Each row comes from the steps of one path. Every step used is in the known rows, and no mark comes twice. Write the path behind each row, first mark first.
Known rows:
reka-nefa-bilalin: [-16  -5 -15   8 -13   0  -2   0 -29   1 -36  -2  -3 -17   2  15   0   1
  -2  12   3  15  20 -15 -19]
pepu-reka-nefa-zunin-falip-sufe: [-10 -32 -44  33 -36   3  -2 -28 -56  -8 -51  -2   0 -42   1   0   3 -18
   5  -3  -9  38  52   1   2]
bilalin-falip-reka-nefa-zunin: [  0 -20 -38  11 -22   2  12   0 -43  -6 -65   1  13 -21  -8   3   8 -11
 -19  -6 -11  35  54   2 -10]
reka-nefa: [ -3   0  -7   7  -8   6   1  -1 -19  -8 -35   0  -4 -18  -3   9   9   4
  -2   8   4  11  17  -4 -14]
degip-falip-reka: [ -2  -4 -17  15 -21  17   8  -4 -15   2 -34  -4  17 -25 -12  -1  13  -6
  -3   3  -6  23  20  -3 -25]
bilalin-falip: [  2 -15  -8  15 -11  17  18  -6 -12  -7 -22   5   6  -7 -12  15  -2   3
 -23   3   0  -1   9 -20 -10]
nefa-bilalin: [-25 -11  -9  15  -9  10   4  -9 -15   7 -12  -1   1 -10   4  13  -9   2
  -4  11   4  11   3 -25 -15]
bilalin-falip-sufe-nefa-zunin: [ -2 -30 -23  25 -27  12   8 -34 -48 -19 -36  11 -10  -9   1  11 -21  -3
 -22   5  -5  26  18 -20   5]
dunus-nefa-zunin: [-23  -7 -17  19  -5  16  -1 -17 -38 -13 -31   0  -2  -4   8   9  -4  -3
   1   2  -5   7  25 -19  -4]
reka-nefa-zunin-falip-dunus: [-29 -17 -32  30 -27   3  -1 -11 -57 -14 -53   3  -2 -33  13  15   6 -16
  -9  -3 -11  43  43   2 -22]
sufe-nefa: [-11   3   0  15 -14  11   9  -6 -28  -9 -15  12  -2  -3   0  11 -12   9
  -8  13  -7  19 -10 -16  -5]
falip-matal: [-12  -9  -5  15  -4   9   8 -10  -8  -9 -11  -6 -15 -17  -4  11   2   1
   1  15   0  18 -11  -9 -28]
falip-reka-nefa-zunin: [-19  -9 -29  10 -18   2   2  -2 -39  -4 -54  -4   7 -25   2  -2  10 -12
  -1   0  -8  42  47   5 -15]
dunus-nefa: [ -6   0  -1  14  -9  21   3  -6 -23 -12 -28  -7   2  -3   0  13   0   7
  -4   8  -1  -8   7 -13  -4]
dunus-nefa-bilalin-falip-sufe: [ 10 -36 -20  27 -32  25   6 -27 -44  -9 -43 -11   4  -6  -2  17 -12   3
 -19   6   6 -15  17 -27   1]
nefa-zunin: [-34  -8 -14  17   0  12   0 -20 -19  -6 -18   4  -7 -11   5   8  -2  -6
  -3   6  -3  23  25 -19 -10]
zunin-nefa: [-19 -15   2   7 -11   6   6  -3 -25  -8 -13   8  -6 -17  -1   9  -4   6
  -3  25   3  24  14 -12 -14]
nefa-bilalin-falip-reka: [ -6 -28 -25  19 -25  15  23   0 -27  10 -35  -7  24 -13  -5   6  -5  -3
 -22   1  -5  16  22 -18 -15]
bilalin-falip-reka-nefa: [ 17 -15 -21   9 -24  10  17  10 -28  -6 -59  -5  19 -20 -12   4  11   0
 -22  -2  -5  18  32   5 -14]
reka-nefa-dunus: [-11   5  -3   8  -8  16   0  -7 -14 -15 -34   7   6 -12  -7   6   4  17
  -4   2   8  18  21  -3   8]
pepu-reka-nefa-bilalin-falip-matal: [  8 -28 -36   5 -34  -6  15   6 -41   2 -48  -5  -2 -30 -13   9   3  -4
  -7   3  -2  33   5  -6 -15]
bilalin-falip-reka: [  5 -21 -18  16 -21  20  22  -1 -16   0 -37  -2  24 -15 -11   1   2  -2
 -22   0  -7  12  18  -5 -13]
zunin-falip-bilalin: [ -3 -25 -15  36 -10  15  12   5 -16   6  -1  -5   1 -13  -4  10  -9  -6
 -16 -10   0   8  41 -17 -13]
sufe-nefa-bilalin: [-22  -4 -11  16 -20   5   8  -2 -35   0 -14   9   0  -2   8  14 -21   7
  -7  15  -6  22  -9 -27  -7]

Write each row's path:
[ -1 -24 -23  20 -38  10  26   9 -48   4 -38   5  23  -6  -3   7 -19   4
 -23   3 -14  28   8 -19  -8]
sufe-nefa-bilalin-falip-reka
[-27 -21 -22  38 -38  18   5  -4 -57  -6 -38 -14  15 -16  15  22  -6  -5
 -10   3  -8   9  15 -18 -16]
zunin-falip-dunus-nefa-bilalin
[  5 -19 -29   8 -29   0  15   5 -42   3 -49   1  13 -23  -9   6   1  -1
 -13   0   1  22  19 -11   0]
pepu-reka-nefa-bilalin-falip
[  4 -13  -2  22 -28  27  10  -8 -40 -20 -55 -11  13  -7   1  17   4   2
 -23   0  -2  -1   4  -7  -9]
bilalin-falip-dunus-nefa
[-21 -20 -35  35 -17  17   3 -17 -55 -15 -25   5   4 -13   4  14 -10  -5
  -5  -4 -14  12  41 -22  -4]
dunus-nefa-zunin-falip
[  3 -20 -20   8 -19   2  10   4 -33  -2 -42   4   0 -14  -5  17  -3   3
 -22   4   2  10  26 -19 -14]
reka-nefa-bilalin-falip
[ -3   0 -11   5 -21   2   4  -1 -25  -2 -44  -2   8 -28  -5  -1  14  -2
   6   5  -1  22  10   5  -3]
pepu-reka-nefa
[-32 -18 -25  38 -33   6   9 -12 -63 -14 -34  10   0 -20  15  18 -16 -12
 -15   1 -17  50  19 -11 -12]
sufe-nefa-zunin-falip-dunus
[-23 -32 -34  41 -18  16   1 -39 -39  -9 -19   2  -7 -26   5  11 -10 -15
  -8   2  -6  20  44 -19  -8]
nefa-zunin-falip-sufe
[-21  -4 -21   8  -6   0  -7 -11 -32 -10 -39   5 -11 -18   2   9   4  -4
  -3   4  -3  28  38  -7 -13]
reka-nefa-zunin
[-30 -25 -41  35 -20  13  10  -9 -42   3 -26   1  20 -26   2   3  -6 -16
  -8  -6 -18  41  49  -8 -13]
nefa-zunin-falip-reka
[  9   0 -23   7 -27   5   3   6 -26  -4 -57  -4  13 -28 -13   1  22  -4
  -1   3  -4  26  33   9 -27]
degip-falip-reka-nefa
[ 10 -11 -22  10 -26  20  16   2 -27 -10 -60   2  27 -16 -18   0   6  12
 -20  -8   3  25  34   8  12]
bilalin-falip-reka-nefa-dunus
[-11 -36 -14  10 -25   2  17   3 -43  -2 -19  12  -1 -15  -5  15 -16   7
 -21  21   4  24  18 -30 -10]
zunin-nefa-bilalin-falip
[ -8 -28 -37  32 -10   0   2   6 -43  -1 -28   0 -10 -21   1   8  -5 -14
 -12 -14  -4  29  74 -11 -13]
reka-nefa-zunin-falip-bilalin
[-27 -12   5   8 -14  16   7  -9 -21 -14 -14  14   3 -13  -4   3  -9  20
  -1  21  10  33  15 -12  10]
zunin-nefa-dunus
[ -6 -19 -15  11 -34   6   9   0 -43  -6 -63  -8   5 -19   3  19   5  -5
 -24   3   3  21  15  -7 -23]
reka-nefa-bilalin-falip-dunus
[-14 -10 -24   9 -23   3   5   8 -39   8 -50 -12  17 -22   2   4   4  -3
  -1   8  -4  27  30  -2 -21]
falip-reka-nefa-bilalin
[-32  -4  -9  22 -20  20  -4 -22 -46 -17 -52 -12   0 -11  15  10   3  -9
  -2   5  -5  20  16  -6 -10]
falip-dunus-nefa-zunin
[-17 -22  -9  20 -29  17  13  -9 -33   0 -39  -5   8 -14   7  19  -5  -5
 -25   6   2  15   1 -18 -19]
nefa-bilalin-falip-dunus
[  2 -21 -19  19 -22  19  12  -4 -42  -5 -35  -2   9   0  -2  19 -11   7
 -22   2   0  -8  12 -32  -2]
dunus-nefa-bilalin-falip
[-26  -8  -4  20 -30  20   0 -12 -44  -6 -47 -20  10 -10  15  16  -3   0
  -4   8  -1   6  -3 -13 -13]
falip-dunus-nefa-bilalin
[-20 -18 -39  26 -14   1   2  -6 -45 -10 -32   9  -5 -25   2  13   0  -9
  -8  -3  -9  29  51 -10 -15]
reka-nefa-zunin-falip
[-11 -33 -34  44 -25  23   0 -37 -55 -17 -35  -6  -3 -19   5  13  -9  -9
  -6   0  -7   6  45 -19   2]
dunus-nefa-zunin-falip-sufe
[-15 -28 -52  23 -28 -10   5  -3 -56  -7 -38   0  -8 -44  -4   5   6 -17
   8  -5 -13  55  32   1 -16]
pepu-reka-nefa-zunin-falip-matal
[ -9 -43 -23  10 -34   5  23  10 -48   5 -36   2  19 -18  -4   4 -11   2
 -21  17  -4  38  31 -15 -15]
zunin-nefa-bilalin-falip-reka
[-17 -27 -43  33 -18   8   6 -12 -56 -15 -24  -3 -12 -19   0  14  -9  -7
   0   0 -13  21  29 -18 -18]
dunus-nefa-zunin-falip-matal
[-10 -31 -32  43 -15  17   4  -2 -48  -4 -21  -7  -1  -7   4   9 -16 -11
 -11 -15  -5  11  63 -22  -2]
dunus-nefa-zunin-falip-bilalin
